Each row was made from one small tree. The marks that hang from a mark follow it in brackets, in alphabetical order. Every link used is in the known rows. Write each row's tree.
Known rows
fasa{zolabo}: [-14   1  -4 -14  11  26  -9   0  -8  11   3   4   0  10  -7   8   1  -4
  -7  12   0 -13]
rubag{fasa{bopu zolabo} femu muli{bivik}}: [-21  36  23 -10  14   8 -10  19 -51  56   2  -7 -25  10 -16  -7  38 -36
   8  27 -17  34]
gitipe{rubag{fasa{zolabo} femu muli{dafo}}}: [ -7  18  13   2  15   5 -17  30 -16  32   2  -2   8  -8 -17  10  13 -26
   3  25   7  21]
zolabo{fasa{bopu rubag{femu muli{bivik dafo}}}}: [-18  15  -4   7 -13 -19 -31  22 -20  24  21  12  -8  13 -11 -26  23  -5
 -11  25   5   8]
viza{fasa{zolabo}}: [-26   1   8 -23  17  30 -13  -1   4  -8  12 -11  -3  19 -21  -9   8  14
  10   1   4 -26]
ranip{rubag{fasa{bopu zolabo} muli}}: [ 11   4  13  -4   1  13 -15  20 -53  51  -6   6  -5  13 -25 -17  23 -21
  14  16 -11   4]
peva{rubag{fasa{bopu zolabo} femu muli{dafo}}}: [ -8  16  12  -9 -10  -6 -28  43 -39  31   2  -9  -8   9  -8  -8   9 -17
  -2  21   1  21]
ranip{rubag{fasa{zolabo}}}: [ 15  10  18 -14  -4   7 -12  27 -31  26  -4  -1  -2  11 -11  -6  17 -17
   3   4   0  -3]
peva{rubag{muli{bivik}}}: [ -6  -2   0   0  -9  -9   1  11   3  11  11  -8  -1   6 -11   4   8  -8
  12   9  18   0]
peva{rubag}: [ -1  -7   4  -1 -14 -21 -11  27  -2  -4   6 -10  -1   7  -7  -1 -12   6
  -3   1  14  -3]
fasa{bopu rubag{muli{dafo}} zolabo}: [-17  -3  -9  -8   7  26 -45  11 -25  47   6  24  -6   0 -35   0   6 -24
 -15  37 -11 -12]
zolabo{fasa{bopu rubag{femu muli}}}: [-21   4  -6  22  -9 -29 -32  25 -45  28  17  14 -13  12 -17 -39   7   3
  -5  18  -7  17]
rubag{fasa femu muli}: [ -5  26  15  15   1 -10   2  15 -48  33  -5  -6 -13  -9   8 -17  19 -23
  21   0 -16  49]
gitipe{mido rubag{femu muli{bivik dafo}}}: [  2  25   5   2  29  -6   1   9  43  11   5   8  12  -6 -13  38   1  -5
  12  34  23  12]
gitipe{mido{femu} rubag}: [ -2   6  17   5  33 -14 -17   5  18 -11  -5   6  -2  -5 -33  28 -27  16
   2  26  29   9]
ranip{rubag{fasa femu muli}}: [ 16  28  20   8  -7 -10  -8  26 -47  40  -6  -6  -4   0  -1 -16  21 -22
  24  -3 -11  29]
rubag{fasa{bopu zolabo} femu muli{bivik dafo}}: [-13  41  20 -22   7  21 -16  17 -30  46   1  -3 -13   6  -5   3  44 -39
   1  31  -7  25]
fasa{bopu rubag{muli{bivik dafo}} zolabo}: [-20   6  -3 -18   9  28 -39   8 -11  48  12  21  -9   4 -38   9  20 -32
 -15  42  -4 -16]
bopu{fasa{rubag{femu muli{bivik dafo}} zolabo}}: [-38  25  -4 -11   1   9 -40  20  -3  26  10  10 -15  20 -12 -13  26 -39
   8  34   1  -2]
bopu{fasa{rubag{femu muli{bivik dafo}}}}: [-26  24  -1   1  -8 -12 -34  19   4  18   8   7 -15  13  -7 -19  26 -36
  13  25   1   9]
fasa{bopu rubag{femu muli{bivik dafo}} zolabo}: [-25  29   5 -16  10  19 -46  20 -23  54  12  12 -15   3 -30   8  19 -35
 -15  40 -12   2]

Write each row's tree
[-10  -9  -2  16   2 -11 -31  12 -34  43   5  18 -16  -6 -38 -16   0 -18
  -2  22 -19   8]  fasa{bopu rubag{muli}}
[ -7  12  10 -26   7  33  -7   2 -16  38   1   6  -5   7 -14   4  47 -34
   1  34   2   3]  rubag{fasa{bopu zolabo} muli{bivik dafo}}
[-37  -4 -12   3   4   7 -35  14 -19  27   6  18 -16  21 -23 -26  11 -29
  13  29  -4  -7]  bopu{fasa{rubag{muli} zolabo}}
[-13  18  14   8  -1 -30 -44  37 -36  35   5   3 -25  -4 -28 -13  -7 -16
 -18  17 -23  19]  fasa{bopu rubag{femu}}
[-28  16   2   4  13   6 -47  25 -54  60   7  14 -22   2 -37  -8  -1 -25
  -9  32 -26  13]  fasa{bopu rubag{femu muli} zolabo}
[ -9  29  12 -10   5  19 -23  21 -48  45  -6   1  -9   2  -1  -8  28 -29
   2  25 -16  30]  rubag{fasa{bopu zolabo} femu muli{dafo}}
[  3  17  24  -5  29   0  -8  -1  22   3  -5   7   0 -10 -27  31   9  -9
  13  37  39  20]  gitipe{mido{femu} rubag{fasa muli{bivik dafo}}}
[-18  24  16   2  12   5 -17  23 -68  54  -5  -1 -22   6 -13 -19  20 -26
   9  21 -26  39]  rubag{fasa{bopu zolabo} femu muli}
[-12  17  22  -9 -10 -22 -21  52 -35  15   4 -18 -16  10  -3  -5  -3 -10
  -7   7   6  22]  peva{rubag{fasa{zolabo} femu}}
[-43  22  -2  -3   6   1 -37  21 -16  33  11   9 -22  23 -19 -19  22 -38
  12  31  -5   4]  bopu{fasa{rubag{femu muli{bivik}} zolabo}}
[-35  18  -8  -3  -1   7 -45  23 -14  26   6  14 -12  18 -10 -19  15 -32
   8  30  -4   1]  bopu{fasa{rubag{femu muli{dafo}} zolabo}}
[-15  29  27 -11   8  -7 -25  38 -57  36  -4  -9 -26  11 -11 -14  13 -20
 -12  18 -21  31]  rubag{fasa{bopu zolabo} femu}
[ -4  27  30   1  -1 -28 -18  38 -50  27  -6 -13 -26   3  -6 -20  12 -16
  -5   8 -21  41]  rubag{fasa{bopu} femu}
[-24  -7  -6   1  13  15 -40  13 -42  54   7  22 -16   4 -44  -8   1 -22
  -9  34 -18  -5]  fasa{bopu rubag{muli} zolabo}
[-13  21  22   1  41 -12  -6  29  -9  42   2   7 -13   7 -39  20   8 -16
   9  47   6  26]  gitipe{mido rubag{fasa{bopu zolabo} femu muli{bivik}}}
[-12   3  21   4  41   0 -23  11 -26  26 -10  12 -13   1 -51  14  -9  -2
  10  44  16  23]  gitipe{mido{femu} rubag{fasa{bopu zolabo} muli}}
[ -9   0  16 -14   7   6 -16  23 -43  28  -5   1 -19  12 -21 -13  15 -15
 -12  20 -12   9]  rubag{fasa{bopu zolabo}}
[-10  -2   2  -1   9  23   4   1 -40  35  -4   7  -6   0  -7 -10  21 -22
  16  13  -6  17]  rubag{fasa{zolabo} muli}
[-11  21   9   2  -8 -19  -6  23  -8  18  12 -16  -7   5  -3   3   6 -10
  13   6  10  17]  peva{rubag{femu muli{bivik}}}
[-14  14   6  18   3 -20 -38  25 -46  49   5  10 -21  -7 -29 -17  -1 -21
  -2  20 -26  25]  fasa{bopu rubag{femu muli}}
[  5   6  20   4  29  -6 -23   9  -4  12 -11  12  -2  -8 -38  16  -4  -1
   9  40  23  24]  gitipe{mido{femu} rubag{fasa{bopu} muli{dafo}}}
[-24  12  -1  15  -8 -28 -28  23 -34  30  21  11 -16  14 -18 -32  19  -3
  -6  22  -1  14]  zolabo{fasa{bopu rubag{femu muli{bivik}}}}
[-11  -5   6  -1  11  18  -8   8 -55  47  -6   8 -15   7 -23 -17  23 -22
   9  24 -16  17]  rubag{fasa{bopu zolabo} muli}
[-22  -4 -10   2  10  22 -25   4 -24  39   9  21  -7  -5 -24   2   0 -22
  -1  20  -6  -5]  fasa{rubag{muli} zolabo}
[ 21  31   5   0 -10   8 -15  13 -13  27  -3  -1  15  -1   8   1  16 -14
  17   1  -3   7]  ranip{rubag{femu muli{dafo}}}
[ -2  40  22 -11  -2   0  -9  16 -24  37  -1  -7 -12  -2   0  -4  44 -35
   7  21  -7  36]  rubag{fasa{bopu} femu muli{bivik dafo}}
